Each row comes from the steps of one walk. Every step used is in the known rows, and no mark comes twice. Write the walk behind each row, first mark first.
Known rows:
veluran-vofiv: [  9  -4 -21  21 -13  18   2  18  11  -3   4  -9 -11 -10  -1  -2  12  12
  13  -2   3   3 -10  10  -4  -3  18 -14]
fitez-nenal-fosod-pafot-mirivos: [-28 -43  -1 -37   2  -9 -16  18  -1  22  48  21 -15  23 -15 -14  28 -25
  28 -12  29 -26   0  19 -33   5  -4  46]
zelu-veluran-fitez-nenal-fosod: [-10 -27 -37 -17   6   6 -18  -1   6   4  44  14  -8 -57  -2   2  10  -3
   6 -45 -17 -38  -8  16 -18  -3 -27  12]
veluran-vofiv-vepa-fitez-nenal-zelu: [-10 -44  22  19  -7  28  -8  18   8  13  51  -6 -49   1 -19 -26  36 -12
  30 -27 -32 -34   1  14 -21  11  18   4]
pafot-mirivos-veluran-fitez-nenal-zelu: [ 13 -13   3 -27   3  -3 -35   0  19  16  50  40 -11 -35  21  -6  26 -18
  48 -22   7 -42 -11  -6 -13  39 -29  48]
vepa-fitez-nenal-zelu-veluran: [  7 -32  31 -11   1  24 -23 -10  17  18  25   4 -28 -28   1 -13   4  -5
  11 -50 -48 -37   6   0  -1  19 -12  22]
vofiv-veluran-fitez-nenal: [  6  -9 -40  -9  17   9  -9  -7   6  34  29  29 -12 -43  10 -24  24   9
   0 -28 -25 -28   0  -9  -6   7 -23 -13]
fitez-veluran: [  2 -12  13   5  -3   3   4  -3   4   8  -6  10   2  -3  11 -10   5  -1
  13  18  -6  -2   1   1   3   5  -1   0]
nenal-fosod-pafot: [-13 -24 -22 -16  -4 -11  -1  17  -1   1  14   7  -4  39 -19   2  15 -10
   2 -12  27 -19  12  13 -18   5  -5  16]
nenal-fosod-pafot-mirivos-veluran-fitez: [-13 -21 -49 -36   2 -21 -27  24   3   9  50  15  -1  10  -2  11  17 -11
  24 -25  48 -32   1   4  -5  24 -23  52]
mirivos-veluran-fitez-nenal-fosod-pafot: [ -1 -35 -64 -36   2 -11 -16  16  13  19  48  24 -12   9   4   0  34 -22
  30 -35  15 -42  -2   8 -33  19 -34  28]
vepa-fitez: [-15  -7   2  -8  -4   9  -6  -4  -4   7  17 -17 -26  11 -10  -7 -11   0
  -4 -20 -17  -5   8  -5  10   6   1  12]
fosod-pafot-mirivos-veluran: [  4 -14 -11 -30   7 -10 -16  17   5  22  18  -1  10  24  12   5  15  -7
  22 -11  28  -2   4  -6   7  20  -2  47]
nenal-fitez: [ -4   3  -3   0   3  -1  -4  -9  -1   5   4  -3  -4  -8  -6  26  -5  13
  -9 -19 -10 -21  -4  -3 -17   4 -14  10]
fosod-pafot: [ -2 -10 -18 -16  -5  -8   3   0   1  10  -5   2  -8  42  -5   5   9   1
  14  -7  11  -3   7  -1   1   6  -4   2]
vepa-fitez-nenal: [-15 -24   8 -19  -3  17  -7  -7   0  21  33  -7 -38   4  -4 -21   5 -13
  10 -22 -31 -12   0  -2 -12   5  -4  16]
pafot-mirivos-veluran-fitez-nenal: [ -3  -9 -24 -33   4  -1 -26   1   8  25  52  18 -10 -39  22  -5  21 -13
  35 -22   3 -18 -17  -4 -10  16 -24  43]
fosod-pafot-mirivos-veluran-fitez-nenal: [ -6 -19 -48 -47   2  -9 -23   2   7  38  48  23 -21  10  16  -1  31 -11
  46 -27  14 -21 -10  -5  -9  23 -27  44]
zelu-vepa-fitez-veluran-mirivos: [-31   4 -13  -6 -11  27   4   5  -5   0  29   3 -24  22 -13 -14   8  12
  27  21 -34 -28   9  -3  10  20  10  -3]
mirivos-pafot: [ -2   1  -6 -24  -3   0   6   3  10  -9  -9  18  -1  37   5   2  10  -1
  15 -24 -14   3 -16  -6  -6 -10   5   5]
vepa-fitez-veluran-mirivos-pafot: [-21  -8   2 -41 -15  29  13   5  11  -2  19  21 -42  61   1 -24   9   2
  33   2 -38 -10   0 -18  16   4   4  13]
vepa-zelu-veluran: [ 12 -21  20   2  17  13 -15  10  17   4 -23  -8  10 -24   2 -17 -12  10
 -11 -16  -5  -6  19  -8  25   9   2   2]
fosod-nenal-fitez-veluran-vofiv: [ 16 -14 -10  15 -23  33  -1  14   9  37  13   6  -7 -17  -3   5  25  19
  28  -6 -25 -26 -30  12 -12  14  10  -8]
pafot-mirivos: [-13   2  18  -9   4  -3 -14   3  -6   8  19  -1  -1  -8  -1  -1  -3  -4
  11   4  15   3  -4   0   6   4   4  27]
zelu-vepa-fitez-nenal: [-26 -10 -18  -6  -4  15  -7  -7  -5  17  37  -8 -25   3 -16 -12  18 -10
  19 -31 -39 -26  -6   8 -22   5   1   5]
fitez-veluran-vofiv: [  9 -15  -7  24 -20  22   4  16  14   4  -3   1 -11 -11  10 -12  18  11
  26  16  -3  -1 -11  10   0   3  16 -15]
veluran-mirivos-pafot: [ -5  11 -16 -41  -6  14  17  10  12 -15  10  30 -18  52  -1  -7  10   4
  24   6 -15  -3 -10 -14   2  -7   9   3]
pafot-mirivos-veluran-vofiv-vepa-zelu: [ -1 -38  20  16  22  18 -19  55  15  11  26 -21   6 -18   0 -30  22  -8
  22   4  26  -6   5   4  11  15  32  27]
vofiv-vepa: [-17 -16  12  13  14  -3   5   9 -14   1  20 -12   6   5 -12  -2  12  -8
  -2   4  -8   3   6   7  -2 -11   7  -5]
vepa-zelu: [  6 -18  20  -2  13   3  -6  11  12   0 -15   0  -4   8  -6 -26  -4  -3
  -1   6  14  -7  16 -13   9  14   1   2]
nenal-fosod-pafot-mirivos-veluran: [ -8 -31  -8 -30   6 -14 -23  34   5   9  37   5  15  20  -2   3  14 -20
  15 -18  44 -21   5  10 -11  19  -2  58]
fitez-veluran-vofiv-vepa-zelu: [ -6 -48  24  35   4  24   0  35  16   6  -1 -11 -13   0  -5 -39  26  -1
  22  24   4  -7  11   6   5   7  30 -18]
fosod-nenal: [ 11  -2   0  -9  -6  11   2   4  -2  27  10   8   8   3  -4  -5  15  -6
  12  -3 -10   1 -20   7   5  10   5  -3]

Write each row's walk:
[ -8  -7 -37 -15  -4   0  -6 -16   0  12  30  21 -29 -18   5  -7  19  -3
  24 -16 -16 -19 -13  -1 -15   5 -24   0]	veluran-fitez-nenal
[  1 -12 -37 -16   4  10 -15 -18   6  15  26  10 -15 -52  12   3  10  10
  15 -40 -34 -17  -8   2   0  -1 -24  -2]	zelu-veluran-fitez-nenal
[  6  -3  10 -15  10   0 -21  16   6  11  21   0  16 -22  18   0   3  -8
  15  -5  18   0  -5  -2   6  15  -1  43]	pafot-mirivos-veluran
[  9 -11  13  -4  -6  15  -1  -9   1  42  10  15   5  -9  -1   8  14   8
  15  -2 -26 -25 -20   5  -6  18 -10   6]	fosod-nenal-fitez-veluran
[  8  10 -41   5  13   3 -12  -4   2  18  14  16  -1 -34   5 -10   9  21
 -11 -24 -10 -19   8 -13  16   8 -19 -18]	vofiv-veluran-fitez
[ 32  -9  25  -1  -1  20 -14   0  18  18   0  18  22 -28   4   1   8   3
  16 -26 -28 -25 -12  10  18  25   0   2]	fosod-nenal-zelu-veluran
[ -4 -22 -14  32   6  23   1  25   0  -4  17 -30   6 -40  -5   7  18  17
   4 -23 -23   1  -3  22   9 -19  24 -18]	zelu-veluran-vofiv-vepa
[ 11 -41  20  27   3  29 -10  19  18   7  27   2  -7 -44  -2  -8  39  -3
  29 -29 -34 -30  -6  25 -15   3  15  -8]	fitez-nenal-zelu-veluran-vofiv-vepa
[ -1 -26  35 -12  -8  16 -17  -9  11  14  29  12 -41   7  -5 -25  10 -17
  18 -30 -27 -35   5  -3 -14  25  -9  21]	vepa-fitez-nenal-zelu
[-16 -11  -4 -23   0 -10 -10   5  -6  16  16   2 -11  40  -7   1   6  -2
  23  -3  25   0   3   0   5   8   1  29]	fosod-pafot-mirivos
[  1 -29 -31 -10  -6   4 -22  52  17   7  40  -4   5  11  -4   2  25  -6
  26 -18  48 -19  -7  17 -15  15  13  45]	nenal-fosod-pafot-mirivos-veluran-vofiv
[  9   8 -11  -4  16  23   7  15   4  13  15  20   1 -12   2 -23   7  22
 -12  15 -16 -17  17 -16  17  11   4 -15]	vofiv-veluran-mirivos
[  7   9 -14 -28  13  20  15  19  16   5   6  39  -4  30   5 -22  15  17
   6 -10 -30 -12   4 -22  11  -2   6 -10]	vofiv-veluran-mirivos-pafot
[ -6 -39  29  12  31  10  -9  19   6   3  -3 -22  13 -26  -9 -18  -1   2
  -9 -15 -11  -7  23   0  22   1  11  -2]	vofiv-vepa-zelu-veluran
[  1 -26 -45 -25   7  -4 -19  16  15   5  52  23  -5 -35  10  -2  26 -23
  18 -26   6 -39  -8  10 -32  14 -31  28]	mirivos-veluran-fitez-nenal-fosod
[-10 -28  13 -28  25  25   9  29  17 -11   1   8  -5  28  -7 -23  13   6
  14  -9 -28  -9  17 -14  24  -7  19   2]	vofiv-vepa-zelu-veluran-mirivos-pafot
[-33   3 -23 -28 -17  29  14   6   6  -9  21  18 -30  61  -7 -14  19  10
  45  -4 -50 -25  -5  -8   6   7  12   2]	zelu-vepa-fitez-veluran-mirivos-pafot
[  0   7 -30 -18   3  -7 -27   4   3  10  36   7   2 -27  16   6   1  -2
  22 -16  17 -11 -12  -8  13  18 -20  39]	pafot-mirivos-veluran-fitez
[ -8 -35 -62 -23  12  -6 -11  12   7  34  46  36 -13   1  -9 -17  36  -1
   6 -38   1 -48  11   5 -23  10 -27   2]	vofiv-veluran-fitez-nenal-fosod-pafot
[-20 -45 -10  17   3  42  -7  18   2  24  48 -36 -34 -36 -10 -16  24   5
  10 -51 -53 -10  -5  19  -3 -12  20  -4]	zelu-veluran-vofiv-vepa-fitez-nenal
[  1   0   6   3 -15  19 -13  -2   2  16  24  10  -5  12 -23  -2  17  -6
  32 -28 -33 -40 -12  11   3  38   8   4]	fosod-nenal-zelu-vepa-fitez
[ -3 -10  17   6   0   4   0 -12   0  15   0   7  -4  -9   2  15   4  13
   3   0 -18 -25  -2  -3 -13   9 -14  10]	nenal-fitez-veluran
[ 15 -14  13 -44   3  29   2   5  32  -5  15  53 -16  13  12 -12  26   0
  41 -25 -50 -34  -7  -9  -7   9  -5  14]	fitez-nenal-zelu-veluran-mirivos-pafot
[ 14   8 -45  -9   2  -4 -12   3   9   2  15   5   3 -23  18  12   6   4
  11 -19   2 -14  -6  -8   7  14 -25  11]	mirivos-veluran-fitez
[ -4 -21  -2  16   7  14 -15  45   5  10  43 -21   8 -23   8  -5  28  -5
  22  -5  12   3  -9  15   2  -1  28  27]	pafot-mirivos-veluran-vofiv-vepa
[-29  -9  -9  10 -11  13  -3  -5  -5   7  13  -9 -11   6  -8  -6  10   3
  18  -6 -32 -22   3   7   3  12   5   1]	zelu-vepa-fitez-veluran
[-13 -36 -58 -33   2  -5 -16   0   8  16  41  14 -13 -12  -7   6  24   0
  18 -51  -6 -40   0  14 -18   5 -31  13]	zelu-veluran-fitez-nenal-fosod-pafot
[ 20 -25  -2  18   3  30 -14  27  28  -2 -20 -21  -4 -32   0 -19  -4  20
   5 -20  -3  -7   9   2  20   6  18 -12]	vepa-zelu-veluran-vofiv
[-10 -26 -11   5  25   4 -15   7   3   3  10 -14  -3 -32  -8  -7   1  13
  -1 -24 -13 -17  19  -3  29   5  -8 -10]	vofiv-vepa-zelu-veluran-fitez
[-26   4 -20   6  -6   9  -5  -4  -9   1  20 -18 -12   9 -18   4  -2   6
   6 -25 -27 -17   3   5   1   7   5   1]	zelu-vepa-fitez
[  3  -2   0 -43 -12  29  18   6  13  28  18  45 -14  44   0   2  24  13
  41   1 -45 -30 -28 -10  -5  13  -3   9]	fosod-nenal-fitez-veluran-mirivos-pafot
[  3   5 -10 -14   2  22   2   8   5  -8  12  -2  -1 -19   3   3  -8  20
   1   2 -23  -7   7  -5  23   3   4  -3]	zelu-veluran-mirivos
[-12 -25 -26 -37   6  -6 -31  19   6  13  71  23  -3 -44   8  -9  22 -27
  28 -25  18 -39 -14   8 -27  17 -24  55]	pafot-mirivos-veluran-fitez-nenal-fosod
[ -3   3 -32   0  -7  -4 -15 -15   9  -3  28  39 -15 -19  -6   5  36  -2
  49 -20 -23 -53 -13   8 -28  26 -22  -6]	veluran-fitez-nenal-zelu-vepa
[-10 -29   4  35  -7  19   8  27   1   6  14  -9  -7  -9  -2 -13  32   2
  24  14 -10  -2  -5  18  -5  -8  25 -19]	fitez-veluran-vofiv-vepa
[-33 -33 -41 -42  -5 -15 -24   4  -4  20  64  28 -29  11 -13  -6  29 -16
  39 -24  28 -36  -6  11 -28  11 -24  41]	veluran-fitez-nenal-fosod-pafot-mirivos
[ -9 -45  -8 -42  11  -7 -24  31  10  28  53  18   3  14   3 -11  31 -34
  27 -17  31 -29  -2  11 -33  17  -7  63]	fitez-nenal-fosod-pafot-mirivos-veluran
